What can hang from each mark:
gofes: kupugal zenop
bodeni: sazu
kubi: rura
mige: kubi kupugal
kekam: mige rura
tafa: sazu zenop
rura: gukido kekam
kupugal: dodug gofes
zenop: dodug gofes tafa
dodug: kekam

Each row was made from one small tree. The marks that hang from a mark follow it in brackets, in alphabetical order. Every link used is in the known rows. Write each row's tree.
Known rows:
gofes{zenop{dodug}}: -11,8,-24,4,-2,0,12,-17,44,-3,-26,24,-7,2,-5,-11,7,-14,7,19,6,12,20,3,8,-37,-11,8,36,5,-5,-16,17,9,-13,15,5,0,-13,-34,14,38,-21,-6
zenop{dodug tafa{sazu}}: -23,5,-34,-3,-11,13,-2,1,41,12,-16,13,-12,-4,-3,-4,8,-10,18,27,16,30,19,25,2,-35,0,5,-17,10,-17,-23,2,2,-15,14,-7,-12,2,-18,11,39,-8,3
zenop{gofes{kupugal}}: -15,0,-33,12,29,9,18,0,44,11,-21,23,7,-5,-6,-26,12,-9,-2,2,21,26,21,21,5,-30,-14,10,-1,14,-2,-9,13,2,4,17,-9,-2,-1,-2,17,29,-16,2
mige{kubi kupugal{dodug gofes{zenop}}}: -21,46,-2,-2,34,9,24,2,51,-12,-39,30,-21,-9,-9,-31,9,-21,-12,10,-5,12,30,-26,9,-24,-30,5,41,-11,-3,-2,8,-6,-6,9,-1,-6,-6,-36,23,36,-32,-14
rura{gukido kekam{mige{kubi kupugal{dodug}}}}: -9,34,-3,2,26,15,28,7,37,-14,-7,11,0,-6,-19,-10,20,-30,-14,33,-30,14,24,-12,10,-38,-8,4,-60,-15,-10,-16,0,-18,2,26,12,-12,2,-25,15,-1,-3,-6
tafa{sazu}: -11,0,-26,1,-5,24,13,-3,13,19,-19,18,-6,-4,-4,11,15,-16,19,20,9,23,18,12,11,-30,-16,6,-8,7,-11,-22,14,3,-13,13,5,0,-9,-4,7,9,-17,8
bodeni{sazu}: -5,10,-22,2,11,27,17,-2,23,11,-27,19,-17,-10,1,0,13,-9,-9,11,9,25,12,-6,12,-30,-17,7,-20,-3,-13,-31,17,-1,-19,17,9,2,-2,-11,-2,-2,-8,-1
gofes{kupugal zenop}: -14,15,-24,9,20,2,15,-12,46,1,-36,27,6,2,-11,6,13,-11,-2,13,9,10,22,6,7,-27,-16,11,45,14,2,-9,28,7,-1,16,7,4,-15,-18,17,24,-14,-1
rura{gukido kekam{mige{kupugal{gofes}}}}: -6,35,-16,8,36,18,21,0,32,-8,-2,19,1,1,-17,-5,24,-27,-3,26,-28,20,20,-4,9,-40,-14,4,-22,11,-18,-4,6,-1,1,28,9,-3,17,-25,4,-13,-13,-1
kekam{mige{kubi kupugal{dodug}} rura{gukido}}: -14,39,-2,-6,49,16,16,6,35,-14,-24,8,-16,-6,-29,-19,22,-31,-3,22,-26,13,36,-22,9,-19,-11,13,-43,-16,-5,-19,12,-8,-3,9,8,-18,-3,-23,17,10,13,-11
tafa{sazu zenop{gofes{kupugal{dodug}}}}: -32,-1,-33,5,30,3,4,0,31,23,-17,24,-11,-16,-8,3,25,-13,10,11,46,32,24,-10,4,-37,-26,3,18,7,-3,-3,9,-3,12,19,-16,-23,-7,-11,34,17,-12,11
kubi{rura{gukido kekam{mige{kupugal}}}}: 3,25,-28,14,34,22,23,-3,24,-10,-5,15,20,-3,-22,-18,29,-25,17,29,-28,13,20,6,12,-29,-3,4,-18,1,-14,-16,11,1,2,40,6,-8,13,-20,18,-16,16,7
tafa{sazu zenop{dodug{kekam{rura}} gofes}}: -22,7,-46,4,-6,46,6,-8,22,21,-15,3,-15,-7,-4,-9,18,-13,29,7,21,38,18,6,0,-38,-25,7,9,7,-25,-23,10,11,1,18,-8,-23,-6,-31,36,29,15,12
rura{gukido kekam{mige{kupugal}}}: -6,25,-18,9,27,19,24,-2,27,-11,-6,9,12,2,-19,-12,24,-25,0,31,-32,17,17,14,10,-33,-6,8,-55,5,-15,-17,9,-3,0,36,14,-2,9,-16,5,-9,-3,2
kupugal{dodug{kekam} gofes{zenop}}: -20,11,-5,7,13,18,14,-3,49,9,-33,32,-12,0,0,-6,4,-21,3,15,-1,11,23,-28,9,-43,-32,1,69,2,-12,-4,19,1,-21,13,5,-4,-1,-40,16,-3,-26,-9
zenop{dodug{kekam} gofes{kupugal} tafa{sazu}}: -31,-4,-46,11,-1,35,3,8,60,20,-18,8,13,-5,0,-21,6,0,9,9,30,37,24,43,-7,-30,-3,4,-10,18,-18,-14,0,3,-6,25,-18,-18,10,-17,32,47,-1,9
kubi{rura{kekam}}: 4,8,-32,12,0,22,24,-4,23,8,-13,22,4,-7,-7,-14,16,-18,13,22,-4,14,8,4,13,-46,-6,3,13,4,-15,-24,14,0,3,25,4,-3,4,-21,15,-15,7,5
kupugal{dodug{kekam{mige rura}} gofes{zenop}}: -18,25,-17,0,33,25,11,-5,52,9,-42,25,-28,9,-22,1,11,-22,13,18,-10,11,34,-42,11,-36,-35,6,71,6,-10,-12,30,8,-29,5,7,-19,4,-49,25,-13,7,-10
rura{gukido kekam{mige{kubi kupugal{gofes}}}}: -1,52,-13,4,30,22,28,7,34,-11,-2,15,2,0,-13,-9,22,-31,-11,23,-32,22,21,-10,7,-39,-14,2,-28,3,-17,-9,0,-9,5,23,7,-5,11,-28,9,-1,-10,-3
rura{gukido}: -4,2,-7,8,5,11,10,-3,19,0,-7,23,10,-4,0,-1,17,-28,6,20,-7,19,16,3,10,-40,-6,8,-17,0,-9,-12,15,1,-6,17,11,7,-4,-10,-9,-4,-10,0
tafa{sazu zenop{dodug{kekam} gofes{kupugal}}}: -28,1,-48,11,6,34,5,-10,36,21,-12,11,10,-11,0,7,17,-5,15,6,37,36,20,19,-3,-38,-21,4,5,17,-18,-8,5,5,11,21,-13,-20,-7,-23,42,43,-8,15
zenop{dodug gofes{kupugal}}: -17,-4,-38,10,23,3,14,-5,52,9,-17,24,7,-6,-8,-27,8,-6,-4,2,28,25,24,22,0,-35,-8,10,-1,16,-4,-7,6,3,7,15,-12,-8,-2,-16,25,52,-20,-3
kekam{mige{kubi} rura{gukido}}: 4,35,-13,-3,22,20,14,1,27,-3,-14,10,-7,5,-20,11,22,-33,5,21,-23,18,26,-18,9,-33,-10,11,-22,-2,-6,-25,19,1,-9,5,9,-9,-4,-22,5,-3,25,-5
kupugal{dodug{kekam} gofes{zenop{tafa}}}: -28,20,-9,6,11,17,6,7,66,5,-35,27,-15,0,1,-22,0,-17,3,22,-4,19,23,-15,5,-41,-23,2,61,3,-15,-7,15,-3,-26,18,0,-11,12,-41,12,3,-8,-8
gofes{kupugal{dodug{kekam{rura}}}}: -24,3,-16,4,29,33,12,0,43,10,-37,16,-8,-7,-16,1,7,-11,-4,10,5,9,27,-9,5,-31,-17,15,-3,4,-11,-20,25,-3,4,1,7,-13,-8,-21,26,3,6,-9
mige{kubi{rura}}: 7,23,-24,4,8,22,21,0,25,3,-21,23,0,-8,-3,-16,13,-20,14,14,-1,14,19,-5,13,-28,-10,5,11,-4,-8,-22,12,-3,-2,9,-5,-5,-6,-17,17,18,6,-1
zenop{gofes{kupugal{dodug{kekam{rura}}}} tafa}: -35,6,-26,9,30,32,7,15,67,12,-35,11,-6,-6,-13,-42,5,-8,-4,5,14,28,28,13,-2,-31,-11,13,-6,5,-12,-19,13,-5,-3,15,-12,-23,12,-21,28,16,23,-4
mige{kubi{rura{kekam}} kupugal{dodug gofes}}: -8,39,-17,4,31,22,30,9,39,-4,-20,27,-13,-19,-10,-40,14,-22,-8,15,-8,12,22,-24,10,-38,-17,1,14,-11,-15,-9,-4,-15,15,16,-6,-13,6,-36,33,9,-8,-7
kubi{rura}: 1,7,-29,8,14,15,15,-5,23,7,-23,26,0,-6,-7,-15,16,-18,21,15,2,14,18,2,14,-30,-11,7,22,3,-9,-19,17,5,-6,15,-3,-3,-1,-12,13,5,0,3

Write each row's tree:
-11,59,-27,-5,39,9,20,-8,59,-15,-32,22,-14,6,-18,-20,10,-17,-3,16,-13,15,35,-10,6,-22,-24,6,37,7,-6,-3,5,4,-13,10,-3,-12,-1,-45,28,62,-28,-10
kekam{mige{kubi kupugal{gofes{zenop{dodug}}}}}
-22,27,-24,7,-3,22,4,-3,68,0,-27,22,-5,5,4,-21,-1,-11,5,19,-4,23,21,7,-1,-42,-14,4,58,14,-21,-8,11,5,-22,19,-3,-7,10,-49,14,33,-10,-6
kupugal{gofes{zenop{dodug{kekam} tafa}}}
3,10,-18,9,5,12,18,-4,26,2,2,16,11,6,-14,13,22,-29,5,35,-24,18,12,1,11,-53,-3,4,-30,8,-12,-19,13,-2,-7,28,14,-2,6,-19,-3,-28,2,0
rura{gukido kekam{mige}}
-24,-4,-13,8,22,26,14,0,43,11,-31,22,6,-8,-5,2,4,-9,-8,16,9,9,25,-2,7,-33,-17,10,-14,5,-11,-13,17,-9,0,9,6,-8,-8,-15,21,8,-19,-7
gofes{kupugal{dodug{kekam}}}
-2,16,-17,1,29,15,7,-4,23,1,-13,15,-8,6,-23,8,24,-29,14,24,-19,18,25,-11,11,-33,-9,12,-14,5,-8,-21,26,8,-13,10,11,-7,1,-18,0,-17,22,-3
kekam{mige rura{gukido}}
-25,4,-48,7,16,6,3,-11,34,19,-9,20,-3,-13,-5,2,22,-8,13,8,45,37,22,11,-1,-39,-18,5,15,16,-10,-4,4,6,15,18,-19,-19,-9,-18,37,50,-13,13
tafa{sazu zenop{dodug gofes{kupugal}}}
-9,31,-30,5,27,24,29,-4,31,-5,-22,6,-4,4,-22,-19,17,-14,0,28,-26,15,16,20,13,-26,-14,8,-47,10,-16,-25,9,-2,-5,27,9,-7,7,-16,14,10,-15,0
rura{kekam{mige{kupugal}}}
-23,26,-26,6,16,-1,7,-3,66,-4,-36,22,0,4,-11,-14,9,-8,-4,19,6,18,21,20,3,-26,-6,10,37,15,-2,-13,23,4,-6,19,0,-3,-2,-20,10,28,1,-1
gofes{kupugal zenop{tafa}}
-13,27,-25,6,29,44,22,-1,33,-3,-33,3,8,6,-14,-18,11,-12,9,22,-27,16,25,25,12,-10,-22,11,-43,12,-20,-24,14,1,-20,21,9,-8,3,-11,16,23,-19,1
dodug{kekam{mige{kupugal}}}
-15,48,-17,4,10,36,25,-7,54,-14,-33,14,-2,-2,0,-29,1,-13,-7,7,-14,16,27,1,1,-21,-25,5,28,1,-18,-6,3,1,-5,13,3,-1,-7,-47,30,61,-30,-9
mige{kubi kupugal{gofes{zenop{dodug{kekam}}}}}
2,31,-12,2,10,47,16,3,25,-1,-16,2,4,6,-14,13,17,-30,8,21,-32,18,25,-12,8,-32,-13,9,-27,-4,-16,-28,21,0,-13,8,14,-10,-3,-25,9,-8,30,-3
dodug{kekam{mige{kubi} rura{gukido}}}
3,33,-26,13,46,20,20,1,30,-7,-1,26,10,-3,-20,-14,29,-29,13,24,-25,16,22,-10,10,-35,-11,1,16,8,-18,-3,8,3,4,34,-1,-8,21,-29,16,-23,7,5
kubi{rura{gukido kekam{mige{kupugal{gofes}}}}}
-4,59,-13,-5,51,25,16,6,32,-12,-17,14,-15,1,-24,-11,24,-31,0,12,-31,22,33,-18,6,-20,-19,12,-12,0,-13,-10,12,3,0,4,3,-11,7,-27,11,14,10,-6
kekam{mige{kubi kupugal{gofes}} rura{gukido}}
-8,22,-1,-1,18,35,14,7,35,2,-19,8,-7,0,-17,8,15,-31,2,25,-25,13,31,-31,9,-37,-14,8,-29,-14,-12,-22,18,-9,-15,6,13,-18,-3,-30,15,-15,25,-10
kupugal{dodug{kekam{mige{kubi} rura{gukido}}}}
7,26,-15,5,-1,18,26,1,27,-2,2,11,9,4,-10,13,20,-32,-4,33,-28,19,14,-7,10,-52,-4,2,-37,-1,-11,-22,8,-9,-3,22,13,-3,1,-23,3,-15,6,-1
rura{gukido kekam{mige{kubi}}}
13,18,-15,12,-8,21,26,1,20,-2,4,21,15,-10,-2,-3,21,-32,3,23,-16,15,9,-9,9,-51,2,-1,0,-12,-12,-19,6,-8,14,27,7,1,-1,-26,11,-23,22,3
mige{kubi{rura{gukido kekam}}}
-10,33,-18,1,47,22,13,-2,26,-13,-22,7,-4,4,-29,-16,26,-24,12,20,-29,17,29,5,9,-14,-10,17,-40,3,-11,-19,21,8,-5,18,11,-8,3,-15,7,7,15,0
kekam{mige{kupugal} rura{gukido}}
-28,15,-33,5,9,9,3,-1,52,10,-33,20,0,2,-10,9,16,-6,9,21,20,25,25,22,2,-23,-8,5,44,14,-3,-14,22,7,-10,23,-3,-5,-4,-15,16,24,3,10
gofes{kupugal zenop{tafa{sazu}}}
-13,13,-5,2,36,28,5,6,36,8,-16,24,-14,2,-17,13,18,-32,11,20,-16,17,32,-41,8,-43,-23,8,13,2,-16,-8,21,1,-20,6,7,-17,12,-36,10,-32,13,-10
kupugal{dodug{kekam{mige rura{gukido}}} gofes}
-25,-11,-21,15,26,25,18,5,52,15,-27,20,12,-9,-4,-25,5,-10,-5,5,19,21,27,6,3,-35,-20,7,-4,5,-8,-8,12,-8,-2,17,-7,-12,3,-12,27,14,-17,-4
zenop{gofes{kupugal{dodug{kekam}}}}
-6,7,-7,9,0,45,12,-2,18,2,-15,8,6,-1,-5,2,13,-26,10,13,-22,19,15,0,5,-35,-11,12,-17,-1,-20,-24,24,6,-4,16,16,3,-5,-20,2,-15,19,0
dodug{kekam{rura{gukido}}}
-27,6,-25,9,40,-6,7,-4,43,11,-20,27,-6,-15,-8,-18,19,-13,-3,9,32,26,22,-11,6,-41,-25,9,14,7,-2,-3,10,-6,14,16,-13,-20,-6,-16,27,21,-13,0
tafa{zenop{gofes{kupugal{dodug}}}}
-17,71,-23,-3,41,12,16,6,68,-15,-38,15,-15,9,-17,-37,13,-16,-1,21,-23,23,32,4,6,-15,-20,6,33,9,-9,-10,8,0,-21,16,-8,-13,13,-33,17,41,-7,-5
kekam{mige{kubi kupugal{gofes{zenop{tafa}}}}}
-25,1,-12,9,20,18,16,-6,56,5,-40,26,8,-3,-9,4,5,-11,-6,15,8,5,27,-9,7,-33,-21,8,42,6,-3,-9,27,-2,-6,17,9,-5,-12,-28,28,11,-15,-7
gofes{kupugal{dodug{kekam}} zenop}
-16,37,-18,4,35,11,20,-8,40,-9,-37,26,-11,-1,-9,-30,12,-16,0,9,-9,16,23,-1,9,-18,-28,8,45,9,-9,-1,17,8,-9,19,2,4,0,-26,13,30,-31,-5
mige{kupugal{gofes{zenop}}}
-25,10,-7,5,24,36,22,3,35,-3,-34,12,-1,-10,-6,-30,3,-13,1,15,-14,12,24,9,10,-18,-21,11,-43,-5,-19,-18,9,-7,-9,18,8,-7,-4,-15,19,25,-28,-7
mige{kupugal{dodug{kekam}}}
-17,6,-38,6,5,20,9,-5,14,21,-12,15,-11,-9,0,-10,25,-16,25,12,24,40,14,8,8,-37,-28,2,8,8,-13,-14,9,4,-3,23,-12,-13,-5,-8,19,17,-8,18
tafa{sazu zenop{gofes}}
-1,36,-40,8,46,25,26,1,34,0,-18,24,-6,-2,-22,-24,22,-18,13,21,-17,17,22,-4,13,-30,-18,4,19,14,-19,-12,9,2,-1,24,-4,-13,20,-29,25,-3,-2,3
kubi{rura{kekam{mige{kupugal{gofes}}}}}
-37,8,-22,1,18,-2,1,4,60,12,-37,25,-9,-5,-13,11,13,-9,5,25,28,18,29,5,3,-29,-8,5,46,3,0,-10,19,-1,-12,19,-5,-14,-5,-21,23,19,-1,3
gofes{kupugal{dodug} zenop{tafa{sazu}}}
-27,20,-31,3,-14,31,1,-2,57,12,-25,19,-11,3,3,-2,4,-11,19,21,9,28,24,11,-2,-38,-16,-1,58,14,-21,-10,9,9,-26,20,-7,-9,6,-43,20,28,-8,5
kupugal{gofes{zenop{dodug{kekam} tafa{sazu}}}}
-18,13,-6,1,23,-4,11,-3,48,6,-31,41,-24,-3,-6,-9,10,-22,1,16,10,12,25,-33,12,-42,-29,4,73,2,-2,0,19,1,-18,10,2,-4,-3,-36,11,5,-28,-12
kupugal{dodug gofes{zenop}}
-12,39,-16,4,44,47,13,3,31,-6,-19,10,-2,5,-20,-12,20,-27,10,13,-34,21,30,-6,5,-19,-22,12,-15,10,-23,-11,19,9,-10,16,8,-8,12,-27,10,-3,10,-1
dodug{kekam{mige{kupugal{gofes}} rura{gukido}}}
-3,14,-17,6,17,40,10,-2,24,4,-16,5,6,9,-17,11,17,-28,16,23,-28,16,24,-5,8,-31,-14,12,-21,6,-18,-25,27,7,-17,16,16,-7,4,-22,5,-22,25,1
dodug{kekam{mige rura{gukido}}}
-14,42,-24,7,39,35,22,-6,48,-5,-39,16,-2,10,-15,-14,12,-14,9,16,-24,15,30,1,10,-15,-34,7,40,17,-16,-7,21,8,-24,23,6,-5,7,-32,21,21,-23,-1
dodug{kekam{mige{kupugal{gofes{zenop}}}}}
-19,5,-35,2,-18,38,4,-15,18,16,-12,8,-5,-8,4,23,14,-12,25,23,12,27,15,4,5,-39,-21,4,-7,10,-26,-20,8,5,-3,16,3,-14,-14,-28,26,26,-13,12
tafa{sazu zenop{dodug{kekam}}}
-24,12,2,4,28,41,14,3,28,-9,-26,8,1,-10,-15,-25,13,-26,3,14,-23,12,27,-5,5,-21,-13,14,-42,-12,-19,-17,16,-3,1,18,14,-7,-3,-22,14,2,8,-7
mige{kupugal{dodug{kekam{rura{gukido}}}}}
-1,38,-25,-7,19,26,20,-1,31,3,-30,7,-22,8,-23,-2,15,-21,5,19,-17,18,25,-11,13,-27,-18,13,-17,2,-8,-33,20,1,-13,-5,7,-14,-6,-22,13,17,14,-7
kekam{mige{kubi} rura}
5,34,-16,13,12,30,31,3,23,-16,-5,14,18,-14,-7,-27,23,-28,0,18,-26,15,13,7,7,-32,-1,3,-28,-13,-15,-17,2,-8,22,34,5,1,1,-23,17,2,14,3
mige{kubi{rura{gukido kekam}} kupugal}
